Each row was made from one walk, in order. Every step used is in the known rows, and no mark comes twice. Write each row's walk.
Known rows
u-v-g-z: -1.59; -3.85; 0.77; -0.89; 0.64; -5.76; -2.59; -5.20; 1.00; 1.28; 0.34; 5.30; -1.32; -1.81; 0.18; 3.97; 1.34; 2.12; -2.89; -1.53; 3.23
g-v-h-z: -0.23; -0.41; -2.37; 3.01; 3.33; 2.56; -1.83; -0.15; -1.42; -5.49; -1.12; -2.20; 0.24; 1.00; 3.37; 1.58; -4.03; -3.12; -0.93; 0.51; 4.79
r-v-h-z-g: -2.07; 3.73; 0.24; 3.18; -0.47; 1.14; 1.15; -0.96; 0.53; 3.32; -5.09; -0.56; 5.52; -1.83; 1.17; -0.45; -3.07; 1.15; 1.36; -1.73; 1.02
w-g-z-u-v: -3.82; -0.54; 2.73; -2.61; 1.56; -4.43; 0.09; 0.02; 2.29; 0.39; 2.32; 2.85; -3.30; -1.62; -4.09; -2.03; 2.55; -1.98; -0.77; 1.65; -4.43
w-g-v-u-z: -3.00; -0.22; 0.22; 2.69; 2.97; -1.70; -0.31; 1.08; 2.12; -1.18; 1.00; 1.63; -4.60; 1.25; -4.76; 0.16; 0.40; -3.97; -0.08; 2.97; -1.48
g-v-h-z-u: -0.67; -0.68; -2.96; 2.06; 2.21; 3.09; -0.84; 1.27; -0.22; -5.76; -0.44; -3.49; -0.48; 2.15; 3.60; 0.67; -2.43; -2.73; -1.02; 0.08; 4.69
w-g-z-h: -1.98; 1.56; 3.85; 1.59; 0.09; -2.66; -1.70; 1.20; 1.94; -0.32; 0.34; 2.38; -3.58; -5.91; -3.14; -1.72; -0.15; -2.96; 0.94; 5.26; -3.79
r-v: 1.29; 1.06; 1.39; 1.15; -1.01; -3.13; 0.16; -3.06; -2.62; 3.37; -3.74; 1.31; 6.36; -3.01; -1.40; -1.27; -2.65; -0.63; 0.69; -7.26; -0.55
g-v-r: 4.90; -2.65; -2.55; 1.29; 2.22; 3.27; -1.56; -0.62; -3.64; -3.60; 0.10; -0.68; 1.46; 1.47; 2.68; 0.76; -3.00; -2.26; -2.00; -2.42; 4.96
r-z-u: 0.32; 0.65; -1.18; -3.66; -0.34; -0.74; 4.77; 3.10; -1.00; 1.65; 2.39; -3.73; 4.25; 3.21; -0.11; -2.89; -0.25; 2.84; 2.86; -3.42; -3.78
g-z-u-v: 2.26; -3.02; 2.31; -8.03; 0.52; -3.40; -0.10; -1.34; -3.15; -1.29; 1.66; 0.69; -1.17; -0.12; -0.87; -0.61; 2.76; 1.02; -0.96; -2.93; -1.38
w-g: -4.18; 2.36; 1.16; 3.65; -0.93; -2.60; -1.06; -1.72; 3.45; 2.20; 0.17; 3.57; 0.06; -3.63; -3.33; -1.79; -0.86; -4.20; -0.78; 1.47; -4.72
g-v-u: 2.38; -3.39; -2.41; 1.96; 2.80; -0.66; -1.38; 0.32; -3.77; -3.55; -1.49; -0.73; -1.18; 3.15; 0.75; 1.15; -1.21; -3.79; -2.08; -1.69; 2.47
z-g-v: -2.93; 0.08; 1.54; 5.94; -0.74; 0.05; -3.02; 0.75; 3.94; -2.30; -2.06; 2.85; -2.96; -3.73; -1.07; -2.81; 0.30; 0.87; -3.93; 1.53; 2.77
v-u: 2.87; -0.51; -2.21; 0.32; -2.20; -0.27; 0.14; -1.27; -2.99; 3.20; -3.27; 0.31; 2.26; 2.48; 0.89; 1.28; 0.25; -2.46; -0.81; -0.51; -3.39
h-z: -0.30; 3.08; -0.01; -1.20; 3.42; 1.28; 1.26; -1.82; -5.55; 2.32; -0.26; -2.25; 3.07; -0.74; 1.21; -2.10; -0.09; -1.43; 1.38; -2.58; -4.20
u-v-h-z-g: -2.54; 0.71; -1.07; 1.32; -0.18; 1.30; -1.60; -1.56; 1.78; 0.45; 1.33; 1.78; 0.52; 0.92; 1.27; 2.88; 2.10; 2.33; -3.33; -0.10; 2.97
g-z-u-v-h: 1.81; -2.45; 1.58; -7.15; -0.50; -1.94; -0.45; -1.19; -1.30; -1.74; 0.85; 0.49; -0.57; 0.16; 0.45; 0.85; 1.76; 1.23; -0.99; -1.28; 0.06
h-z-u: -1.52; 2.13; -1.07; -3.26; 1.52; 1.88; 3.27; 1.51; -3.22; 1.63; 1.72; -4.67; 1.39; 1.83; 1.07; -4.36; 2.95; -0.63; 1.30; -3.70; -4.62
w-g-z-u-v-h: -4.34; 0.12; 1.94; -1.71; 0.63; -3.11; 0.07; 0.20; 3.89; 0.01; 1.56; 2.56; -2.89; -1.20; -2.99; -0.57; 1.40; -1.84; -0.86; 3.45; -3.29
g-v-h: 0.93; -1.53; -2.22; 3.99; 0.28; 1.68; -3.42; -1.23; 0.70; -5.99; -1.84; -0.33; 0.82; -0.09; 3.21; 2.69; -4.65; -3.61; -2.17; 0.28; 5.85

Write each row's walk
-0.85; -1.36; 1.83; 2.87; -3.20; -3.14; -2.55; -2.25; 3.39; 0.82; -4.07; 2.43; -2.23; -7.17; 2.87; 1.72; -2.22; 1.09; 1.14; 4.89; 2.35  v-g-z-h
-0.11; -0.69; -1.17; -4.44; 1.04; -1.96; 4.31; 3.14; -0.89; 1.23; 4.48; -2.78; 3.00; 4.76; -0.85; -1.53; 1.73; 3.93; 1.64; -4.73; -2.21  r-z-u-v
5.09; 0.82; 0.09; -1.08; -5.02; 2.88; 0.54; 2.42; -0.70; 1.99; -0.54; -1.73; -2.44; 2.52; -1.63; 2.67; 2.85; 1.31; 3.44; 2.58; -1.29  v-u-z-h
-2.94; 1.33; 3.44; -0.55; 2.17; -4.28; -1.01; -2.36; 0.57; 0.97; -0.18; 3.84; -1.19; -4.24; -3.76; -1.20; -1.38; -3.36; 0.02; 3.05; -5.28  w-g-z
-1.03; -3.79; 0.85; 0.46; -0.81; -4.50; -2.84; -2.69; 2.02; 0.35; 0.76; 4.16; -2.94; -3.07; 0.79; 3.52; 2.04; 2.35; -2.38; 0.17; 4.37  u-v-g-z-h
-2.68; -3.41; -2.26; -1.26; -4.64; -2.51; 0.41; 0.27; 5.04; 0.89; 2.52; 0.45; -1.55; 1.57; 0.57; -0.62; 5.24; 1.53; -2.91; -4.47; 1.58  z-u-v-g
3.76; 1.94; -1.50; -0.36; -0.42; 5.52; 3.33; 1.51; -1.37; 4.39; 0.04; -0.80; 5.69; 1.96; 2.41; -0.81; -2.00; 4.82; 0.85; 1.43; -0.45  v-r-z-g
2.18; 1.66; 2.91; -0.87; -2.60; 3.87; -0.75; -0.22; 2.98; -0.66; 1.02; 1.09; -3.46; 0.19; -4.25; 1.01; 1.72; 5.30; 1.97; 1.97; 2.76  u-z-g-v-r
3.96; -2.64; -0.73; 0.87; 0.90; 1.47; -1.28; 2.88; -2.21; -4.58; 0.19; -1.94; -4.44; 3.07; -1.16; 2.19; 0.41; -1.33; 0.85; 0.49; 3.73  g-v-u-z-h
-3.18; 2.03; 0.05; 2.26; 5.21; 2.20; 1.10; 2.30; -2.54; 0.49; -0.94; -1.74; -2.22; 0.75; 0.27; -3.44; 1.92; 0.97; -0.57; 1.75; -1.54  h-z-g-v-u
-4.91; 0.83; -0.47; 5.74; 1.45; -0.71; -2.13; 0.01; 4.73; -2.78; -0.12; 2.02; -2.25; -1.67; -1.49; 0.27; -2.91; -5.33; -1.63; 3.84; 0.80  w-g-v-h
4.61; -2.30; -2.63; 0.14; 4.48; 3.09; 0.65; 1.29; -4.56; -3.06; 1.12; -2.09; 2.60; 3.25; 2.34; 0.61; -3.77; -0.31; -0.25; -1.95; 4.13  g-v-r-z
6.70; 1.60; -2.02; -0.05; -1.72; 6.59; 2.84; 3.66; -2.83; 2.77; 1.41; -3.32; 5.15; 1.42; 3.90; 0.07; -2.32; 3.10; 2.61; 1.14; 0.70  v-r-z-h
2.26; 2.12; 0.76; 1.48; -1.11; 0.75; 1.78; 4.77; -1.10; 0.22; 1.81; -3.59; 2.56; -1.58; 1.00; -1.54; -2.08; 2.41; 4.03; 0.76; -1.46  r-z-h
0.70; 3.49; 4.45; -1.16; -5.33; 1.78; -0.81; -1.82; 4.20; 1.63; 0.30; 2.13; -2.19; -1.96; -5.38; 0.48; 2.29; 5.35; 2.45; 1.44; -0.62  u-z-g
-1.59; 3.30; -2.97; 0.55; -2.85; 5.15; 0.98; 0.24; 2.04; 0.14; -1.55; -3.65; 3.17; 1.50; 4.79; 0.62; -1.35; -0.72; 0.82; 1.72; -0.31  v-h-z-u
-2.29; -2.35; 0.71; -0.70; -2.47; -4.25; -0.53; -3.36; 3.60; 1.62; -3.74; 2.42; -1.03; -3.54; 2.49; 0.74; -0.98; 1.18; 0.31; 2.19; 0.56  v-g-z-u
4.39; 0.54; -0.25; -3.17; -2.94; 1.08; 1.13; -1.23; -2.12; 3.21; -1.36; -0.24; -0.03; 4.34; -2.44; 3.22; 1.83; 0.87; 2.68; 0.31; -2.90  v-u-z
-1.79; 0.71; -1.50; -4.16; 2.43; 1.01; 3.07; 1.58; -3.15; 1.56; 3.71; -3.67; 0.03; 3.15; 0.38; -3.13; 5.03; 0.62; -0.09; -4.93; -3.11  h-z-u-v
